Each row was made from one small tree. Brackets hold a mark, then the marks that hang from it, in alphabetical order. Every link used is in the known rows. Write each row's tree.
Known rows:
{zufiv {pizef fipu}}: [ 2.879 -2.764 -1.746 -2.955 -3.394 -1.625 -1.240 -1.377  0.769  1.443
  0.142 -2.179  0.661 -1.351  0.076 -1.631 -1.303  3.842 -1.077  2.781
 -2.645]
{votine {vose {fipu zolo} {pizef lifepab}}}: [ 1.383  3.502 -0.617 -3.149 -2.615  0.834 -6.514 -3.702  0.410  1.319
 -0.952 -3.469  0.517 -3.091  1.013 -1.298  0.092  4.720  2.924  7.599
  1.219]
{fipu {vose pizef votine} zolo}: [ 2.218  4.724 -1.243 -1.747 -1.189  2.581 -3.149 -1.239  0.510  1.441
 -0.140  0.142  1.872 -1.522 -2.935 -0.290 -2.123  4.329 -0.684  4.711
  3.101]
{pizef {fipu {vose votine} zolo} {lifepab sazes}}: [ 3.058  2.979 -0.806 -2.668 -1.861  0.945 -4.395 -0.003 -1.902  2.416
  0.200 -2.138  2.195 -1.199 -0.173 -0.507 -1.387  6.069  1.451  5.707
  0.992]
{vose {pizef fipu {lifepab sazes}} votine}: [ 3.248  0.786  0.369 -1.337 -1.701  0.737 -2.830 -2.130 -0.783 -0.423
  2.371 -3.579  0.603 -1.716 -1.884 -1.295 -0.785  6.130  1.134  2.927
  0.487]
{zufiv pizef}: [ 1.740 -1.285 -1.313 -2.471 -3.188 -2.328 -1.986 -1.377  0.652  0.766
  0.328 -0.808 -0.345 -1.663 -0.787 -1.468 -1.291  2.784 -1.840  3.093
 -0.602]
{zufiv {pizef {fipu vose} {lifepab sazes}}}: [ 2.269 -1.322  0.713 -0.635 -4.029 -2.372 -2.516 -0.808 -0.883  2.923
  1.010 -2.901  0.530 -2.575 -0.735 -0.812 -0.801  5.220  1.325  3.519
 -0.797]
{zufiv {pizef {fipu {vose votine} zolo} {lifepab sazes}}}: [ 2.439  1.910 -0.877 -2.098 -3.814 -1.062 -4.778 -0.206 -0.620  1.553
  2.201 -2.069  1.942 -3.295 -0.379 -1.331 -0.865  5.697  1.655  5.029
  0.270]
{vose fipu {pizef lifepab}}: [ 0.640  1.180  0.094 -2.895 -2.461  0.083 -2.735 -4.348 -0.515  1.400
 -0.053 -3.025 -1.436 -1.234 -0.337 -1.064  0.462  4.464  0.321  4.958
  0.613]
{sazes {pizef lifepab} votine}: [-2.176  2.777 -2.809 -3.813 -2.522  0.566 -2.103  0.189 -3.956 -0.636
 -0.386  0.673 -2.379 -1.069  0.828 -1.483 -1.974  3.102 -0.633  2.072
 -0.376]
{pizef lifepab}: [ 0.320  0.612 -0.762 -3.451 -1.665 -1.821 -2.095 -0.553 -1.960  0.615
 -1.478 -1.021 -1.058 -0.840 -0.221  0.008 -0.689  4.585 -0.961  4.680
  0.821]
{votine {vose pizef}}: [ 2.901  0.517 -0.244 -0.693 -1.116  0.149 -3.443 -2.113  0.976  0.883
 -1.345 -1.736  0.666 -2.266 -1.606 -1.227 -1.232  3.414  1.096  3.846
  1.917]
{sazes lifepab {pizef {fipu zolo}} {votine vose}}: [ 1.769  2.954 -2.478 -3.854 -4.546  4.449 -3.289  1.349 -1.520  1.209
 -2.288  0.096  0.921 -2.048  3.249 -1.582 -5.254  3.485  0.635  4.053
 -5.229]
{zufiv {pizef {fipu vose zolo} {lifepab {sazes votine}}}}: [ 0.349  1.890  0.287 -2.144 -4.884 -0.087 -3.701 -0.110 -2.496  1.223
  2.494 -1.772  0.875 -2.811  0.284 -0.655 -2.207  4.596  2.792  3.937
 -4.020]
{lifepab pizef {sazes votine}}: [ 2.218 -1.409  0.474 -2.269 -2.231  0.181 -1.181 -4.168 -1.283  1.135
  3.115 -0.527 -1.413 -0.838 -0.673 -2.220 -4.141  2.496  1.243  1.943
 -1.197]
{fipu {vose {pizef lifepab} votine}}: [-0.099  4.465 -0.806 -0.688 -1.358  0.414 -2.042 -1.171 -0.967  0.133
  0.029 -0.495  1.110 -1.330 -2.486 -0.087 -0.163  6.012  0.866  3.617
  4.362]
{votine {vose {fipu zolo} {pizef {lifepab sazes}}}}: [ 3.596  2.468  0.783 -1.838 -2.931  0.408 -7.408 -4.325 -0.003  2.458
  1.213 -4.380  0.023 -3.767 -0.040 -1.633 -0.545  4.128  2.885  7.298
  1.358]
{zufiv {pizef {fipu zolo} lifepab}}: [ 1.261  0.289 -2.352 -4.731 -3.358 -1.527 -4.035 -0.054 -0.396  0.036
  0.838 -1.673 -0.250 -2.467  1.449 -0.068 -0.883  5.571 -0.379  5.299
 -3.279]
{lifepab {sazes {votine vose}}}: [ 2.410  0.064  1.031 -1.031 -2.607 -0.363 -3.693 -2.075 -1.882  1.211
 -1.027 -2.432  0.590 -1.906 -0.165 -2.347 -3.283  1.265  2.433  4.213
 -0.840]

Which tree is each row?
[ 2.285 -1.030  0.667 -0.896 -2.062 -0.131 -3.183 -4.465 -0.617  1.363
  1.620 -1.481  0.039 -2.007 -0.059 -3.187 -3.897  2.538  3.873  2.675
  0.255] : {lifepab pizef {sazes {votine vose}}}
[ 1.984  3.054 -0.945 -0.377 -1.326  1.506 -1.095 -1.802  0.641  1.279
 -0.521 -0.189  1.562 -0.955 -3.290 -0.819 -1.070  4.188 -0.006  3.279
  3.986] : {fipu {vose pizef votine}}
[-0.090  0.229  0.959 -0.677 -4.820 -0.867 -1.785 -1.078 -2.397  1.118
  1.947 -2.621  0.274 -2.445 -0.233 -1.131 -1.519  4.293  3.151  2.711
 -3.426] : {zufiv {pizef {fipu vose} {lifepab {sazes votine}}}}
[-0.023  1.922 -2.172 -3.219 -4.284  2.453  0.069  0.947 -2.846  0.547
 -1.237  1.829 -1.797 -0.987  0.813 -1.094 -4.677  2.280 -2.271  2.063
 -3.288] : {sazes lifepab pizef votine}
[ 3.177 -0.873 -0.714 -3.689 -3.841 -1.686 -4.415 -0.595 -0.851  1.166
  2.710 -2.616 -0.294 -3.160  0.409 -0.815 -1.344  4.986  0.131  4.750
 -3.061] : {zufiv {pizef {fipu zolo} {lifepab sazes}}}
[ 0.437  6.098 -1.390 -2.232 -1.590  1.469 -4.033 -0.295 -0.837  0.258
  0.084  0.127  0.973 -1.981 -2.071  0.344 -0.566  5.960  0.760  5.296
  3.681] : {fipu {vose {pizef lifepab} votine} zolo}
[ 3.107  3.496 -1.866 -3.952 -2.542  2.209 -4.490 -4.223  1.419  0.854
  0.895 -2.316  1.024 -1.602 -0.973 -1.963 -0.880  3.401 -0.722  6.052
  1.146] : {vose {fipu zolo} pizef votine}
[ 1.424  1.660 -0.937 -2.255 -1.455  0.826 -2.003 -1.594 -0.342 -1.478
  0.740 -2.492  1.154 -0.920 -0.612 -0.820 -0.084  6.924  0.847  2.936
  0.371] : {vose {pizef fipu lifepab} votine}
[ 1.103 -1.007  0.011 -3.542 -3.775  3.004  1.771 -2.447 -0.674  0.687
  0.628 -0.114 -0.342 -0.365  2.030 -0.841 -4.624  5.191  1.160  1.935
 -6.256] : {sazes {lifepab {pizef fipu}} votine}
[ 0.675 -1.499 -1.432 -3.131 -3.541 -2.663 -1.652 -0.790 -0.461 -0.283
  0.506 -2.367  0.052 -1.654  0.615 -1.183  0.143  5.614  0.331  3.335
 -2.296] : {zufiv {pizef fipu lifepab}}
[ 0.865  1.804  0.464 -1.453 -2.519 -0.362 -4.888 -4.441  0.298  1.166
 -1.172 -4.187  0.115 -2.561  0.495 -1.412  0.707  4.602  3.207  5.650
  1.708] : {votine {vose fipu {pizef lifepab}}}
[ 3.589  0.771 -2.052 -4.422 -2.986  3.176 -3.850 -0.311 -2.494  2.080
  1.499 -0.817 -0.886 -0.910  0.497 -2.428 -4.684  1.937 -1.450  2.662
 -3.948] : {lifepab {sazes {pizef {fipu zolo}} votine}}
[ 2.766  2.134 -2.195 -3.473 -4.252  1.991 -7.012 -3.240 -1.506  3.380
 -0.062 -2.425 -0.089 -2.441  1.791 -4.649 -3.611  0.463  1.531  5.658
 -0.627] : {lifepab {sazes pizef {votine {vose {fipu zolo}}}}}
[ 0.238  2.189 -0.326 -2.575 -5.630 -1.665 -7.688 -3.513 -1.115  0.651
  1.972 -4.017  0.069 -4.649  2.371 -3.109 -0.908  2.640  5.060  7.193
 -2.611] : {zufiv {pizef {lifepab {sazes {votine {vose {fipu zolo}}}}}}}
[ 1.204  2.443  0.900 -3.036 -2.843  1.575 -3.178 -0.024 -3.760  2.415
  0.354 -1.850  0.674 -0.872  0.335  0.028 -3.096  4.717  1.949  5.240
 -2.958] : {pizef {fipu vose zolo} {lifepab {sazes votine}}}
[ 3.060  1.764 -2.465 -3.684 -1.063  2.193 -2.078 -2.125  1.042  2.829
  0.497 -0.046  2.529 -0.014  0.369 -1.819 -2.852  6.367  1.084  3.806
  1.659] : {lifepab {pizef {fipu {vose votine} zolo}}}
[ 1.785  1.164 -0.461 -3.608 -3.694  3.440 -1.914 -1.804  0.119  0.684
 -0.395 -0.103  1.266 -2.158  3.514 -1.059 -5.245  5.382  3.605  4.453
 -5.676] : {sazes {lifepab {pizef {fipu zolo}}} {votine vose}}
[ 2.519  2.401 -0.489 -2.611 -1.558  1.172 -5.278 -0.923 -0.113 -0.033
 -0.444 -2.845  1.151 -2.888  0.575  0.314 -0.994  6.470  2.477  5.607
 -0.442] : {votine {vose {pizef {fipu zolo} lifepab}}}
[ 1.242  3.518 -2.467 -3.451 -4.666  5.498 -0.978  2.054 -2.609  2.863
 -1.858  2.107  0.422 -1.000  1.605 -0.406 -5.608  4.082 -1.333  3.327
 -4.777] : {sazes lifepab {pizef {fipu vose zolo}} votine}
